Each row was made from one small tree. The marks that hang from a mark follow it in brackets, in alphabetical order. Every link used is in the known rows. Write each row's tree.
Known rows
K{J{P Q} L U{T}}: [  7  -2   3 -30 -11  16 -40 -75  51  39  13 -29 -17 -33 -20  40 -29  30
   8  65  12 -30  19 -48  30  57  30 -52   3   7   0]
X{B Q{J{P{V{T}}}}}: [ 28  21 -19  21   4   8 -19 -44  47 -11 -11 -68 -45 -25 -17  81  16 -20
 -46 -43   3   5  31 -36 -10  35  -2   4  15  -9 -26]
X{B Q{J{P}}}: [ 22  17 -10  13  -8  13 -21 -55  39 -11 -13 -76 -31 -19  -8  66  11 -14
 -39 -47  17  11  37 -31 -33   1 -11   7  13 -12 -30]
J{P{V{T}} Q{X}}: [  3  27 -12  39   8   0 -27 -11  22 -30 -28 -51 -51 -28 -31  70  45   2
  -3 -11 -12 -30  19 -23  45  60  23  -8  -3   4  -6]
K{J L}: [ -8  11 -27 -19   3  43 -12 -30  42  48 -17 -66  13 -11 -22  53 -43  11
 -16  52  29 -16  -1 -45  22  43  -8  -8  12 -18   4]
K{J{P Q{X{B}}} U}: [ 23  -8   8 -35 -12  29 -42 -61  36  10  -3 -43 -21 -43 -28  19   0  13
   2  24  28  -8  42 -32   2   2  25 -22  -8   1   4]
Q{J{P} X}: [ 44  21 -23   3 -13  38 -22  -3   2 -18 -40 -50 -49 -25  -6  62  -2  13
  -3 -22  25   1  27 -22   8 -12  -2  15   0   1  10]
K{J U}: [  8  -2 -24 -41   0  33 -15 -27  28  48  -1 -62   8 -34 -32  34 -47  10
 -25  57  26  -7  -4 -44  22  29  12 -12  -7 -23   6]
N{U{K{J{P}} T{L}}}: [ -4  30 -26 -32  -8 -34 -38 -40  45  17 -11 -26 -44 -39  -7  78  -9  13
 -25  11 -31 -50   8 -26   7  76  16 -43  17 -18  10]
K{J{P} L}: [ -2  17 -15 -15  10  23 -22 -48  52  23 -12 -62   7 -19 -22  54 -17  18
  -5  41  30 -16   7 -47  24  42   0 -21  11 -17  13]
P{J{Q{X{B}}} V}: [  0   9 -14  37  33  31 -16  -3  14  -3 -32 -75 -16 -33 -25  82  35 -31
   5  20  -3 -33  19  -6  15  35  24   4 -10 -14 -23]
R{V}: [-21  25 -38   9  -5   8  -7   6  18  20 -26 -87  11 -17 -25  80 -16  -3
 -31  16   3  -1 -27 -35  29  48  -5  15   5 -31   1]
A{L}: [-17  21 -44  29   6   2  -1  14  10  23 -28 -76  -8   2 -19  61 -19  18
 -14  18  -5  -2 -19 -33  23  49  -8  21  -7 -14 -16]
J{P{V} Q{X}}: [ -3  22  -3  35  11   8 -20 -19  16 -28 -31 -63 -36 -33 -28  58  53  -5
   9  -1   1 -26  23 -18  33  32  19  -7  -9  -4  -7]
P{J{Q}}: [-22  12 -10  39   9  19 -18  -8   4   2 -24 -79   7 -18 -21  80  18 -11
  -4  16  -7 -38   8  -6  16  35  16  -7  -9 -18 -21]
M{L U}: [ -1  46 -41  11 -22  38  -9   6  -2  44  20 -82 -12  -5 -13  60  -6  14
 -17   1  30 -30  -2 -48  45  23  15  26  -6 -16 -34]
U{K{J{P{V{T{L}}}}}}: [  2  18 -31   2   7 -18 -42 -19  51   6 -18 -35 -38 -36 -28  75   1   5
 -33  28 -24 -40 -14 -37  27  84  20 -36   5 -31  20]
N{U}: [-21  37 -32 -20   6   2   6  -6   7  29 -21 -72   0 -22 -15  65  -9  -3
 -29  -4   5 -20  -3 -23  19  42 -12   6  14 -17 -10]
M{V}: [ -6  50 -41  25 -12  25 -22  -8  11  27 -11 -83  -8 -19 -21  64  -5   7
 -12  -2  20 -20 -24 -60  26  31  12  33  -8 -29 -14]
K{L}: [-20  25 -36   4   6  27  -4 -11  19  35 -26 -70   6   2 -16  59 -31   9
 -20  36  23 -16 -26 -37  26  48  -9  15   7 -10 -15]
K{J U{T}}: [ 15   0 -26 -41  -3  19 -26 -32  36  50  11 -50 -17 -33 -25  47 -58  23
 -18  61   1 -15   6 -48  26  53  18 -25  -2 -19   9]
P{J V}: [ -9  19 -35  34  51  17   2  15  12  12 -23 -89   5 -31 -29  99  17 -22
 -10  42  -4 -34 -20 -15  39  60  19   1 -11 -36  -9]
N{U{T}}: [-15  37 -36 -19   2  -9  -4 -13  17  29  -9 -59 -24 -21  -7  79 -20   9
 -20   0 -21 -27   5 -25  22  67  -4  -6  20 -13  -9]
R{V{T{L}}}: [ -6  37 -47  19 -19 -14 -22  15  28   7 -33 -71 -17 -16 -39  94 -24  -1
 -49  11  -8 -12 -42 -42  46  87  17  15   4 -19   4]
T{L}: [-10  35 -34  19 -11 -11 -14   1  17  -2 -40 -78 -16 -14 -36  61 -13  -6
 -29  22  16 -25 -33 -33  26  50  17  21 -15 -25  -9]
K{J}: [ -8  12 -26 -11   0  27 -16 -16  35  27 -14 -75   4 -20 -27  56 -27   3
 -21  29  13  -9   9 -38  19  35  -3  -6   5 -35  11]
M{U}: [  3  31 -33   3  -6  26   0  16   2  19  -3 -90   2 -14 -21  63 -11  13
 -11   6  17 -25 -10 -34  36  36   5  22   9 -13 -18]
U{K{J{P} L}}: [-11   8 -25 -15   4  11 -39 -41  46  30 -14 -35  -7 -18  -8  59 -17  18
 -20  40  -1 -32  -7 -37   7  51  -4 -36  15 -22  12]
N{U{K{J{P} L} T}}: [ -9  24 -30 -42   2 -11 -32 -48  44  42  -3 -22 -29 -28   4  76 -21  22
 -20  20 -25 -44  13 -30   8  76  -1 -48  31 -11   9]
Q{J{P{V{T}}} X{B}}: [ 58  20 -26   3  -1  28 -30  -8  23 -20 -31 -46 -74 -33 -11  69   7  -3
  -4 -30  14   5  33 -31  11  15   8  19   9   6   5]
Q{J{P} X{B}}: [ 51  15 -16  -4 -14  35 -34 -21  14 -20 -34 -51 -56 -27  -2  52   2   5
   4 -36  28  13  42 -25 -12 -21  -1  24   5   4   1]
V{T{L}}: [ -1  39 -47  24 -14 -17 -23  13  23  -3 -30 -62 -40 -10 -40  78 -25   6
 -44   8  -7 -27 -33 -38  44  89  20  15  -3 -12  -7]
Q{J{P{V{T{L}}}}}: [ 29  32 -26  22  -1  -2 -15   1  24 -18 -28 -57 -51 -42 -28  84   6  -8
 -16  -2   8 -16 -13 -40  47  55  19  -1  -4 -15   6]
U{T{L}}: [ -4  33 -36  18  -9 -20 -26  -7  27   2 -23 -62 -44 -13 -22  78 -28  13
 -19  27 -17 -30 -17 -36  30  78  21   5  -6 -21  -7]

Write each row's tree
[ 21  16 -13  18   6  12 -14 -49  44  -7 -14 -76 -33 -27 -14  75  21 -24
 -37 -37  15   9  31 -32 -22  12  -6   6  11 -15 -29]  X{B Q{J{P{V}}}}
[  0  -7 -11 -35 -16  35 -31 -55  42  65   8 -33 -11 -25 -20  38 -56  22
  -3  76  12 -27  10 -48  29  59  22 -37   4   6 -12]  K{J{Q} L U{T}}
[ 10  23 -27  52  19   8 -24  16  13 -15 -40 -57 -42 -31 -41 103  27 -20
 -16  23 -16 -51  -6 -10  43  82  46   0 -16  -3 -17]  P{J{Q{X}} V{T{L}}}
[ 51  25 -32  12   2  32 -20   9   9 -18 -37 -43 -65 -33 -16  78   5   5
  -9 -18  12  -5  17 -29  31  23  10  12   4   4  14]  Q{J{P{V{T}}} X}
[-17  18 -46   3  -2  -2 -36 -20  32  41 -12 -27 -39   1   5  77 -39  26
 -20  41 -37 -40 -21 -33  13  87  -3 -21  20 -16 -10]  U{K{L} T}
[  2  18 -26  -1 -12 -33 -61 -39  57   1 -10 -24 -55 -30 -14  78 -15  24
 -19  34 -39 -47   0 -37  10  82  26 -47   4 -31  19]  U{K{J{P}} T{L}}
[-21  30 -42 -28   0  -9 -19 -23  24  50 -11 -27 -29 -14   7  79 -30  15
 -27  17 -30 -43  -9 -24  10  81  -8 -23  29  -5 -11]  N{U{K{L} T}}
[ 25  46 -42   2 -40  14 -55 -15  33  37  16 -46 -42 -36 -16  80 -18  34
  -7  13  -4 -61 -13 -69  24  65  41  -5   3 -18  -7]  M{U{K{J} T{L}} V}
[ 22   7 -24 -38  19  23 -18 -45  52  45   5 -42  -5 -40 -37  49 -32  18
 -17  74  30 -18 -16 -58  52  70  26 -32   1  -4  14]  K{J{P{V{T}}} L U}
[-20  11 -16  47  36  19  -4   3  10   7 -24 -82   2 -35 -29  92  35 -29
   0  34 -12 -43  -3  -9  38  58  27  -9 -12 -26 -22]  P{J{Q} V}
[-29  18 -19 -36 -10  15 -20 -36  29  54 -15 -34  -3 -27  -7  56 -15  -2
 -28  19  -6 -41   7 -22   3  50  -9 -32  26  -6  -8]  N{U{K{J{Q} L}}}
[ -9  13  -8  18 -19  28 -29 -20  12  -3 -34 -64 -30 -10 -17  40   9  -7
  -2 -13   7 -12  32 -16  -4  11   2  21   1   2 -28]  J{Q{X{B}}}
[ -5  13 -34  -8  15   4 -36 -30  53  30 -11 -29 -21 -24 -18  74 -13  11
 -26  41 -14 -37 -15 -41  27  86   5 -39  18 -20  13]  U{K{J{P{V{T}}} L}}
[  7  -1 -26 -50   0  44 -12 -39  35  70  -3 -52  18 -23 -28  32 -64  18
 -21  80  44 -12 -14 -50  26  36   9 -13  -2  -9   1]  K{J L U}
[ 10  15 -25  41  27  22 -25   5  17  -7 -27 -62 -37 -29 -30  96  28 -22
  -8   9 -21 -37  15  -9  29  69  31   0  -3  -3 -19]  P{J{Q{X{B}}} V{T}}
[ -4  22   1  28 -11   9 -31 -27  12 -31 -30 -58 -31 -20 -19  49  39  10
   5 -16   5 -23  31 -15  16  14  11  -3  -8   3  -9]  J{P Q{X}}
[ -1  -3   5 -30  -8  30 -29 -68  42  39   1 -42   8 -34 -27  27 -19  18
   1  61  37 -23   9 -47  28  32  23 -39  -4   5  -2]  K{J{P Q} L U}
[  5  46 -44  12 -24  25 -18   1   9  42  32 -67 -37  -3  -4  74 -15  28
 -10   5   5 -37   8 -52  49  50  23  13   0 -12 -32]  M{L U{T}}
[ -9   5 -13  -8 -11  24 -48 -46  40  21 -22 -23 -21 -17  -8  50  -1  15
 -10  29  -3 -39  16 -26  -1  37   2 -36  12  -5   4]  U{K{J{P Q{X}} L}}
[-21  29 -40 -23  -1 -18 -21 -15  19  35 -10 -34 -34 -21   3  80 -20  10
 -29   5 -41 -40  -2 -18   9  76  -7 -23  23 -16  -5]  N{U{K T}}
[-15  28  -8  45  10 -17 -21 -17  30 -25 -15 -63 -34 -33 -36  75  47  -7
  -5  -1 -20 -31   2 -29  57  80  24 -20  -2  -9 -10]  J{P{V{T}} Q}
[ 43  10 -27  -9 -20  55 -24  -3   5   4 -39 -55 -51 -18  -3  51 -23  -4
  -7 -24  27  14  33 -24 -15 -18  -9  37   9   1  -7]  Q{J X{B}}
[ -2   9 -11  29   6  32 -31 -13   4  -7 -32 -70 -12 -16 -14  71  20 -11
   4   0   0 -28  30   1  -6  13  16   7  -7  -6 -24]  P{J{Q{X{B}}}}
[-21   3 -11   0   4  11 -38 -45  49  27 -13 -34 -13 -30 -16  60   7   2
  -9  43 -10 -42   0 -34  17  62   8 -45  13 -18   3]  U{K{J{P{V} Q} L}}
[ 20  31 -25  34  -2  -1 -10 -21  34 -15 -25 -65 -43 -25 -29  95  12 -12
 -56 -25   4 -13   0 -35  16  50   9  -4   0 -10 -18]  X{Q{J{P{V{T{L}}}}}}
[ 20  -1 -10 -28 -29  21 -42 -39  33  27 -11 -31 -42 -36 -31  38 -40  20
 -11  51   5 -29  23 -33  18  41  40 -22 -15   3   0]  K{J{Q{X}} U{T{L}}}
[ 26  65 -43  21 -33  13 -34  -1  16  21  10 -74 -35 -27 -22  82 -12  30
   0   2  13 -49 -20 -68  41  59  41  27  -4 -10 -19]  M{U{T{L}} V}
[  5  41 -32  32  22 -29 -16  -6  34 -25 -23 -67 -36 -33 -40  84  24   0
 -21  10  -6 -29 -25 -39  57  86  28  -5  -6 -21   7]  J{P{V{T{L}}}}
[ 10  24  -8  32   6  -2 -35 -26  32 -34 -25 -52 -55 -31 -29  64  50  -5
   1 -21 -11 -22  32 -24  28  52  23  -3   2   8 -12]  J{P{V{T}} Q{X{B}}}
[-10   8 -38 -17  -3  11 -45 -35  51  51  -3 -21 -33  -9   2  73 -49  27
 -18  54 -31 -39  -2 -40   9  83   0 -40  24 -21   7]  U{K{J L} T}
[ 26  11 -22 -27  13  -3 -26 -33  48  15  -2 -49 -20 -54 -49  51 -15   7
 -24  56  17 -23 -14 -51  49  67  41 -28 -16 -20  19]  K{J{P{V{T{L}}}} U}
[  3  18   2  28  11   6 -31 -34  27 -32 -28 -64 -40 -34 -24  53  54 -12
  12 -13   2 -18  35 -19  16  25  19   1  -5  -1 -13]  J{P{V} Q{X{B}}}
[ 17  29 -26  30   5  11  -6 -21  30  -7 -17 -65 -37 -22 -22  92  12  -9
 -53 -29   0  -8  11 -33  13  46  -2  -4  10 -10 -18]  X{Q{J{P{V{T}}}}}
[  0  19   4  23 -13   5 -42 -42  23 -33 -28 -59 -37 -21 -15  42  41   3
  11 -28   6 -14  43 -18   0   7  10   3  -2   3 -13]  J{P Q{X{B}}}
[-13  33  -7  47   3 -28 -26 -17  34 -33 -24 -62 -41 -38 -44  74  46 -11
  -8   3 -16 -39  -5 -31  56  85  36 -19  -9  -8 -10]  J{P{V{T{L}}} Q}
[  3  26 -45  39  46   9  -6  22  18   7 -19 -75 -16 -28 -34 113   8 -16
 -23  31 -23 -36 -22 -22  53  94  24  -2  -2 -25  -6]  P{J V{T}}
[-18  23 -22 -25 -20 -21 -38 -34  39  31 -15 -26 -43 -37 -10  72 -15   4
 -26  14 -35 -54  13 -21   7  77  13 -42  18 -12  -3]  N{U{K{J{Q}} T{L}}}
[ 27  11 -15 -31  -6 -12 -40 -50  49  14   5 -44 -31 -45 -32  50 -32  28
 -12  54   7 -24   4 -50  30  56  40 -36 -14 -18  19]  K{J{P} U{T{L}}}
[  8  20 -36 -12 -11  -8 -21 -14  15  26 -10 -52 -31 -23 -27  54 -45  17
 -23  50   3 -24 -29 -40  34  63  30   2 -17 -12 -12]  K{U{T{L}}}
[ -8  13 -12   9 -24 -32 -66 -46  55  -4 -11 -21 -60 -35 -16  72   0  17
 -11  27 -45 -54  13 -31  10  81  31 -56   2 -21   9]  U{K{J{P Q}} T{L}}
[-15  23 -24 -37   5  -7 -22 -32  33  28 -12 -42 -10 -36  -8  66  -1   3
 -28   2 -12 -35  10 -23   2  45  -6 -33  21 -22  11]  N{U{K{J{P}}}}
[-12  18 -26  52  31   9 -13  13  16   3 -19 -70 -20 -32 -36 104  27 -23
 -14  23 -30 -45  -8 -15  52  91  31 -13  -4 -16 -19]  P{J{Q} V{T}}
[-28   1 -19  -8 -13  26 -37 -36  39  45 -16 -34  -6 -15 -11  52 -21   4
 -21  43  -7 -37  -2 -31   4  52  -3 -31  16 -16  -7]  U{K{J{Q} L}}
